Every row comes from one small tree of marks. The marks that hang from a mark follow it in brackets, in alphabetical order. Every link used is in the known rows. Which tree was each row made from?
Known rows:
sono{muza}: [ 3.28  1.78 -1.23  2.69 -2.35  1.26  0.25  0.63  0.79  0.86  3.33  0.05
 -2.15  0.24 -0.20 -3.80  1.31 -0.08  0.17 -0.58 -3.75]
sono{muza{fimoben gume{buve}}}: [-0.83  4.26  0.25  3.40 -7.02 -2.51 -4.15 -0.52 -2.66 -1.46  2.03 -0.07
  0.56  1.40  4.43 -0.29  2.09  2.12 -0.86 -4.44  1.31]
vesope{fimoben gume{buve}}: [-1.95  1.21 -1.08  0.66 -1.32 -3.86  2.02  0.10 -0.36  4.20 -1.90  4.96
  2.50  1.62  0.00 -1.69  1.37  1.64  3.42 -3.09 -0.76]
vesope{gume{buve{fimoben}}}: [ 0.88  2.28 -2.84 -0.65  2.32 -3.95 -0.44 -2.27  1.43  2.62  0.09  4.85
  0.97  1.34 -0.33 -1.38 -0.70 -0.45  2.61  2.81 -2.04]
buve{fimoben{muza{veke} vesope} gume}: [-1.95 -1.78 -3.41 -4.13  3.94  1.61  0.58 -0.16  2.97 -1.81  1.65 -3.52
 -1.60 -0.69 -0.01 -2.60 -1.29 -2.22 -0.65  2.30 -0.02]
gume{buve{fimoben{vesope}}}: [-1.00  0.43 -1.10 -2.92  1.60 -4.69 -0.06 -0.68  0.64  0.53  0.16 -0.29
 -0.02  3.08 -0.37 -1.34  3.21 -0.81  1.41  2.07 -0.91]
gume{buve{fimoben{muza}}}: [ 2.23 -0.22 -4.19 -2.15  0.10 -5.26 -0.09 -2.88  3.06  3.02  0.82  0.22
 -0.31 -2.22  1.62 -1.60  1.13 -2.20  0.54  2.81  2.43]
vesope{gume{buve{fimoben{muza}}}}: [ 1.01  0.37 -4.78 -2.44  1.40 -3.64  0.58 -4.57  2.51  3.48 -1.15  2.84
 -0.17 -1.76  1.76 -0.46 -1.52 -2.05  2.49  2.85  0.46]
gume{buve{fimoben{muza{veke} vesope}}}: [-0.95 -2.73 -3.72 -5.62  3.14 -2.92 -2.42 -1.65  2.50 -0.05  0.49 -2.09
 -0.96  0.09  2.13 -0.08  0.33 -2.66  0.46  3.15  2.14]
sono{muza{fimoben gume veke}}: [ 1.80  2.41  1.16  3.24 -2.17  3.64 -4.22  1.62 -0.84 -3.07  3.53 -0.66
 -0.14  0.71  3.05 -0.07 -1.94  1.05 -1.83 -3.30 -1.25]
gume{buve}: [-0.38  0.02  0.35  1.57 -1.56 -3.01 -0.55 -1.02  0.15  2.24  1.65  2.98
  0.35  0.78 -1.15 -3.23  2.98  2.01  0.97 -0.01  0.36]
muza{fimoben}: [ 3.09  0.59  4.73  3.00 -1.68  0.45  2.95 -0.19 -0.12  3.33 -0.11  2.72
  0.00  0.73 -0.78  0.02  1.41  0.50  0.42 -2.13 -2.23]
fimoben{buve muza{veke}}: [ 2.82 -1.51 -2.10 -0.78  0.29  3.41 -1.17 -1.67  4.02  2.06  1.05  0.84
 -1.60 -6.02 -2.34  1.24 -1.14 -2.29 -3.24  0.81  3.81]
gume{buve{fimoben{muza vesope}}}: [-0.95 -1.50 -3.05 -4.71  0.58 -4.55  0.80 -3.03  1.73  1.26 -0.95 -2.24
 -1.30  0.03  1.91 -0.44  2.54 -2.22  1.34  2.19  1.62]
buve{fimoben gume}: [ 1.40  2.29 -1.81  0.96  2.30 -0.91  1.82  0.52  2.15  0.70  3.49  0.64
  0.22 -0.10 -2.55 -5.19  0.50 -0.58 -0.61  1.82 -2.08]
fimoben{muza{gume veke} vesope}: [-3.34 -3.53  0.96 -2.39  2.09  4.38 -0.92 -1.84 -0.57 -4.33  1.03 -3.33
 -0.50 -1.04  0.98 -0.34 -0.44  0.55 -0.89 -0.83  1.42]
vesope{fimoben}: [ 1.76  0.32  1.10  1.55 -0.21 -0.85  3.86  2.61  0.97  3.83  0.01  1.97
  1.37  0.20 -1.63 -2.88  2.58  0.19  1.33 -2.86 -1.81]
sono{muza{fimoben{vesope} gume veke}}: [-1.46  1.26  2.22  1.07 -1.76  3.84 -3.44  1.59 -2.33 -4.80  1.81 -2.97
 -0.83  2.90  3.21  0.99 -0.29  1.10 -1.10 -3.94 -1.87]
gume{buve{fimoben{muza{sono veke}}}}: [ 2.46 -2.71 -2.72 -1.71  2.30 -2.57 -3.70  1.76  1.09  0.75 -0.02  0.02
 -0.47 -1.22  1.01  1.10 -3.20 -1.25 -0.20  5.83  3.09]
buve{fimoben{muza{sono} vesope} gume}: [-1.77 -2.01 -0.48 -1.39  1.33  0.30  3.27  1.83 -0.68 -1.33 -1.36 -4.08
 -1.59  0.51 -1.20 -0.59 -0.94 -0.87 -0.17  3.01 -0.39]

Which tree is each row?
[ 2.67 -2.16 -0.31 -0.71  4.26  2.15 -2.55  2.05 -0.08 -3.44  0.93 -2.14
  0.52 -2.58  0.76  1.42 -5.06 -0.76 -1.60  4.45  1.59]
buve{fimoben{muza{gume sono veke}}}
[-3.46  0.34 -1.03 -3.40  3.79 -1.99 -5.18  0.38 -0.63 -4.99  2.61 -1.70
  1.56  2.98  1.10 -0.61  0.73  0.74 -0.30  1.67  1.44]
muza{gume{buve{fimoben{vesope}}} veke}
[ 0.77 -2.01 -2.13 -1.33  2.22  2.19  2.34 -0.16  2.34  3.52 -1.83  2.55
  0.66 -2.01  0.89 -0.72 -3.25 -1.14  2.40 -1.71 -0.89]
vesope{fimoben{muza{veke}} gume}
[ 2.11 -2.84  1.16  1.55 -1.49 -0.43  4.55  3.70 -0.65  3.45 -3.53 -0.40
  0.48 -1.70 -0.39  0.29 -0.15  0.03  1.33 -0.61  0.61]
vesope{fimoben{muza{sono}}}
[ 1.60 -1.91 -2.07  0.11  3.32  1.50 -0.91  3.10  1.40 -0.98  1.53 -1.47
 -1.00 -2.27 -0.92 -1.49 -4.70 -0.82 -1.40  4.74  0.88]
buve{fimoben{muza{sono veke}} gume}
[-2.16  4.57 -0.56  2.31 -6.64  2.15 -0.01  0.67 -0.07 -0.67 -0.02 -2.51
 -2.08  0.59 -0.31  1.15  2.82 -0.23 -3.28 -5.00  0.04]
sono{muza{fimoben{buve{gume} vesope}}}
[-2.23  0.13  6.22  1.38 -1.53  2.05  1.84 -0.86 -3.33 -2.36 -1.02 -0.96
  0.84  2.94  0.35  1.58  2.44  2.17 -0.05 -4.39 -1.12]
muza{fimoben{vesope} gume}
[-1.81  2.44  4.35  1.16 -3.22  2.33  0.42 -1.47 -1.92 -1.62 -1.92 -0.77
  0.84 -0.18 -1.51  5.08  2.81  0.94 -2.95 -4.86  1.81]
muza{fimoben{buve vesope} gume}
[ 5.20 -3.16 -0.90 -0.95  4.58  1.10 -0.75  2.52  1.83  0.52  0.27 -0.63
 -1.27 -2.25 -0.67  1.25 -4.76 -2.36 -0.29  6.17 -0.12]
buve{fimoben{muza{sono veke}}}
[-1.81  0.51  5.75  4.59 -4.45 -2.06 -2.17  1.82 -5.32 -1.44 -1.40  1.92
  2.51  1.84  0.88  2.84  0.38  4.45 -0.60 -2.02  2.70]
muza{fimoben gume{buve} sono}
[-3.90  1.49  0.18  0.76 -1.82  2.24  1.90 -0.38  0.55 -0.62  0.47 -0.55
 -0.93 -0.65 -4.94 -1.14  3.61  0.89 -2.78 -2.10  0.71]
fimoben{buve{gume} vesope}
[ 0.52 -1.43 -2.41 -3.91  3.83  0.64  4.14 -3.90  1.78  1.41 -2.66 -0.35
 -1.59 -0.29  0.28  0.72 -1.64 -3.28  2.72  2.14 -3.55]
buve{fimoben{muza vesope{gume}}}
[ 0.88 -2.73 -0.21 -2.16  3.71  1.27  3.80 -0.63 -0.96  0.32 -4.60 -0.48
 -1.55  0.47 -0.66  2.92 -3.52 -1.88  2.94  4.00 -3.57]
buve{fimoben{muza{sono} vesope{gume}}}
[-1.96  1.07 -0.84 -1.21  2.40 -0.36  2.69  0.62  0.92 -1.05  1.76 -1.91
 -0.64  2.50 -2.55 -4.06  2.04 -0.46  0.08  1.10 -2.55]
buve{fimoben{vesope} gume}
[ 1.57  3.50  0.48  1.43 -5.55  2.04 -0.01  0.19  0.17  0.92 -1.27 -1.52
 -2.51  0.22  0.17  3.86  2.96 -1.69 -2.23 -3.80 -1.06]
sono{muza{fimoben{buve vesope}}}
[-1.39 -1.79 -1.07  0.78 -2.59 -3.05  2.35  0.93 -2.00  3.94 -5.27  2.91
  1.56 -0.36  1.49  1.41 -1.51  1.27  3.40 -1.16  1.44]
vesope{fimoben{muza{sono}} gume{buve}}
[-2.47 -0.55  3.19  3.60 -2.19 -1.91 -2.78  1.68 -4.31 -2.70  0.53  0.92
  2.18  1.11 -1.23 -0.32  0.73  4.72 -0.43  0.42  2.22]
muza{gume{buve} sono}
[ 2.54  0.90 -2.80 -0.27 -3.17 -0.25  3.33 -0.22  3.42  5.17 -2.18  0.12
  0.44 -5.58 -1.40  1.26  1.96 -2.42 -1.85 -3.12  4.03]
vesope{fimoben{buve muza}}
[ 0.16 -2.64  2.93  2.65 -0.96  2.42  0.85  0.13 -2.70 -1.98 -0.52 -1.58
  0.38 -2.87 -0.45  0.52 -1.71  2.04 -0.96  0.60  1.57]
fimoben{muza{gume sono}}
[ 0.43  0.60 -0.36 -2.43  4.92  0.69  3.32 -1.63  0.74  0.68 -1.36  1.73
 -0.41  2.51 -1.85 -0.17 -0.76 -1.65  3.19  2.25 -6.21]
buve{fimoben{vesope{gume}}}
[-5.07 -0.49  3.91 -0.42 -1.27 -0.32 -3.91 -0.19 -3.05 -3.47  0.32 -0.14
  1.85  3.86  2.18  1.88  1.46  3.09 -0.46 -3.37  2.20]
muza{fimoben{vesope} gume{buve} veke}
[-0.81  1.92  3.09  0.55 -1.85  2.69  3.06 -2.60 -0.41  2.47 -4.48  3.30
 -0.16  0.41 -2.20  5.71  0.76 -0.31  0.19 -3.59 -1.78]
muza{fimoben{buve vesope{gume}}}
[ 1.00  1.55 -1.04  2.27  0.06  4.03 -4.85  1.50 -0.23 -4.30  5.26 -1.17
 -0.66 -0.16  0.98 -3.38 -1.56  1.12 -1.81 -0.56 -1.57]
sono{muza{gume veke}}
[-0.35  2.73 -1.68 -0.15  0.69 -4.39 -2.73 -1.21 -0.16 -1.54  2.55  0.58
  2.36  0.40  0.43 -2.17  1.67  0.89 -0.46  1.31  1.79]
muza{gume{buve{fimoben}}}
[ 1.09 -0.71  6.73  4.37  0.02  3.57 -2.44  3.74 -3.85 -3.06  0.00  1.20
  1.91  1.16 -0.44  3.31 -3.45  3.04 -1.36 -0.65 -0.17]
muza{fimoben gume sono veke}
